Known rows, with every way that one mark hangs from another
J956{J202 J372{J777} J532{J363}}: [ 30 -29 -25  14 -13 -14 -19  20   5  14  13 -14  14  -9 -53 -29 -39 -19
 -71 -40  23 -16]
J949{J777}: [-20   7   8  20 -16 -20 -50 -19  22  -9  12  36 -22   3  18  31  32 -10
  38  20 -27   7]
J900{J777}: [ -6  12  13  36  -7 -18 -52 -17  16  12  20  47 -35  38 -34   4  41  -7
  25  63 -25 -17]
J372{J777{J900}}: [-46  -8  11 -19  -9 -12 -24  21  45  17  18   7 -49  30 -29 -30   0  -2
   9 -16  -9 -23]
J202{J777 J956}: [-18 -16   0  22  -3  28 -82 -19 -26 -10   4  27 -23 -40 -18  39  27 -42
   8  28 -32   2]
J956{J202{J777}}: [  6 -22  -6  42  27  29 -59 -27 -13   3   8  29  -9   0 -19   9  12 -45
  10 -11 -46 -11]
J532{J363 J956{J202}}: [ 46   0  -9  56 -17 -26  20 -29  21  -1  12  15 -22 -40 -40 -10  37  -9
   2  18  -8  43]
J956{J202 J532{J363{J372}}}: [ 25   1  -1  54 -19 -35  39  -1  19   2  23  34 -29 -18 -10  12 -22   7
 -12   7 -10   5]
J363{J372{J777}}: [-45 -20  30  26  13 -44  15 -12  49   6  28  22 -57  27 -25   1  -2  46
  11   9 -18 -14]
J363{J372{J777{J900}} J730}: [-30 -27  21   1  -7 -50  60   2  56   7  28  12 -66  30  34 -21 -23  39
  12 -27  -3  14]
J532{J956}: [ -1  17  20  39 -16 -27 -10 -45  28  -8  -1  29 -34 -32 -47  15  40  -2
  22  53 -10  26]
J202{J777{J900} J956{J532}}: [ -5   2  -9  -9 -39  33 -75  20 -39  -7  -6  30 -22 -45  -2  25 -15 -54
  -4 -11 -14 -14]
J202{J777{J900} J956{J372}}: [-25 -28 -21 -37  -8  48 -82 -11 -39 -20  -3   2   1 -66   3  24  11 -58
 -16 -42  -4  -4]
J777{J900}: [-39  10   9   0 -14   1 -27  -5  33   5   9  20 -43   7 -16   4  14 -22
  27  17 -15  -4]
J202{J777 J956{J372}}: [-19 -32 -12  -4  -2  37 -99 -32 -42 -23  -9   5   5 -68 -15  44  12 -50
 -22  -1 -10  -1]
J949{J777{J900}}: [-24   9  -3 -22 -30  -9 -29   3  21 -13  13  24 -29   1  39  13  25 -16
  42 -18 -26   4]
J202{J777{J900} J956}: [-23 -12  -6 -17 -17  39 -71   2 -28  -9  10  21 -30 -38   0  23  21 -53
  17 -17 -28  -4]
J956{J372 J532}: [-15   5  -1  19 -24  -2 -52 -17   4  -3 -15  19   1 -22 -39  30 -22 -27
 -29  31  15 -11]
J956{J372}: [-31 -11   4  20   3   1 -55 -40  15  -5  -8  10  -7 -24 -32  22  13 -22
  -9  27  -2   2]
J202{J956{J372 J532}}: [ -8   0   0   9 -31  19 -77  -5 -29 -12 -13   2  10 -59 -42  42 -16 -47
 -27  44   3  -4]
J363{J372{J777} J730}: [-27 -29  25  36   6 -60  49 -17  54   8  26  16 -62  29  13  -4 -16  41
  10  15 -10  21]
J532{J956{J202}}: [ 19   2  14  44  -2  -5  -2 -39  11  -4   3  12  -9 -31 -55  -1  30 -19
  22  26 -32  18]
J956{J202}: [ -7  -8  10  37  14  14 -35 -21  12  11  15  14 -10   3 -44   4  11 -34
  22  30 -44  -9]
J372{J777}: [-35  -9  18  20   5 -20 -36  -3  41  19  18  16 -38  34 -55 -13  10  10
   0  19 -13 -17]

Rows
[  4   9   7  47 -33 -53  29  -6  35  -2  18  51 -55 -15   1  30 -17  28
 -15  33  14  12] -> J956{J532{J363{J372}}}
[ 18  -3 -16   5 -10  34 -49  16 -26   4   0  25  -3 -12 -13  -2 -29 -57
  -7 -45 -31 -34] -> J956{J202{J777{J900}} J532}
[ -1 -19 -12   3  12  39 -47  -9 -13   2  13  19 -15  -6  -6  -9   5 -52
  15 -53 -39 -20] -> J956{J202{J777{J900}}}
[ -2 -14   5  22 -40 -51  17  31  15   2  31  23 -47 -21 -26  14 -24  26
 -31  10  12   2] -> J202{J956{J532{J363{J372{J777}}}}}
[ 54 -16 -29   4 -20   2  15 -11  -5 -10  12  17 -18 -50   0 -23  31 -21
  -5 -63  -7  30] -> J532{J363 J956{J202{J777{J900}}}}
[ 33  10  -8  53 -45 -43   8  -1  30  15   7  29 -48  -2  12  15 -21 -10
 -19  48  23  50] -> J956{J532{J363{J730}}}
[ 27  -9   3  46 -51 -53  38   2   8  -9  19  29 -54 -40  34  40 -23   5
 -12  42  12  58] -> J202{J956{J532{J363{J372 J730}}}}
[  1 -21 -14 -28 -14  14 -32  36  -2  13   7 -25  25   2 -50 -42 -54 -33
 -40 -66  -3 -45] -> J956{J202 J372{J777{J900}} J532}
[ 34 -25   5  36  -4 -64  85 -16  45  -2  34  11 -35 -23 -34 -35  14  50
 -12 -32  -5  21] -> J532{J363{J372{J777}} J956{J202}}
[ 24 -24  -3  39 -11 -48  45  24  30  14  34  19 -27   9 -28 -21 -36  27
 -30 -26  -1 -16] -> J956{J202 J532{J363{J372{J777}}}}
[ -3 -12 -25 -28 -34  46 -86  13 -54 -21 -14   8  10 -69  -6  31 -28 -66
 -35 -40   8 -16] -> J202{J777{J900} J956{J372 J532}}
[ 50 -10 -30  40 -12   7 -37   5 -15   9  11  34 -11 -18 -10   5 -17 -36
 -33 -16 -11  -5] -> J956{J202{J777} J532{J363}}
[ 55 -18  -2  62 -18 -63 104 -41  33 -11  21  21 -41 -41  23  -4  12  26
   9   7  -7  79] -> J532{J363{J372 J730} J956{J202}}
[-23 -12  -9 -42 -40  11 -54  43 -15  -2  -1 -21   7 -31 -43  -9 -37 -33
 -37 -34  23 -26] -> J202{J956{J372{J777{J900}} J532}}
[ 29 -27   8  40 -26 -96 101 -25  60  -5  27  18 -69 -14  18 -18  11  71
  -7  -3  23  72] -> J532{J363{J372{J777} J730} J956}
[ 36 -10  -5  41   8  13 -22 -44 -18  -9  -3  28  -3 -40 -35   5  31 -26
  12 -10 -32  13] -> J532{J956{J202{J777}}}
[-16 -12   1 -35 -19 -21   3 -11  23  -8  -3 -18 -11 -29 -44 -37  12  11
 -17 -47  17   8] -> J532{J956{J372{J777{J900}}}}
[  6 -17 -17   7 -28 -35 -26  14  20  11   5  -1 -12  -9 -40 -15 -29   7
 -70 -12  40  -7] -> J956{J372{J777} J532{J363}}
[ 21 -21 -25  23   8  37 -70 -23 -42  -8 -11  12  35 -38 -30  16 -31 -56
 -44 -29 -16 -24] -> J956{J202{J777} J372 J532}
[-19 -11   1   3 -13 -16 -46   5  13  11   0   2   0   6 -58  -2 -37  -5
 -46   0  18 -28] -> J956{J372{J777} J532}
[ 31 -17 -24  23 -52 -15 -28  -2 -15  -9  -4  -5  -8 -61  13  28 -24 -41
 -48  29  41  60] -> J202{J956{J372 J532{J363{J730}}}}
[-16 -19  -1   0 -28   4 -72  19 -19   0   0 -10  12 -33 -65  11 -32 -28
 -47   8  13 -20] -> J202{J956{J372{J777} J532}}
[  8 -21 -22 -26 -34 -40  25   1  35  -6   7 -15 -22 -39 -26 -40  17  22
 -42 -59  43  30] -> J532{J363 J956{J372{J777{J900}}}}
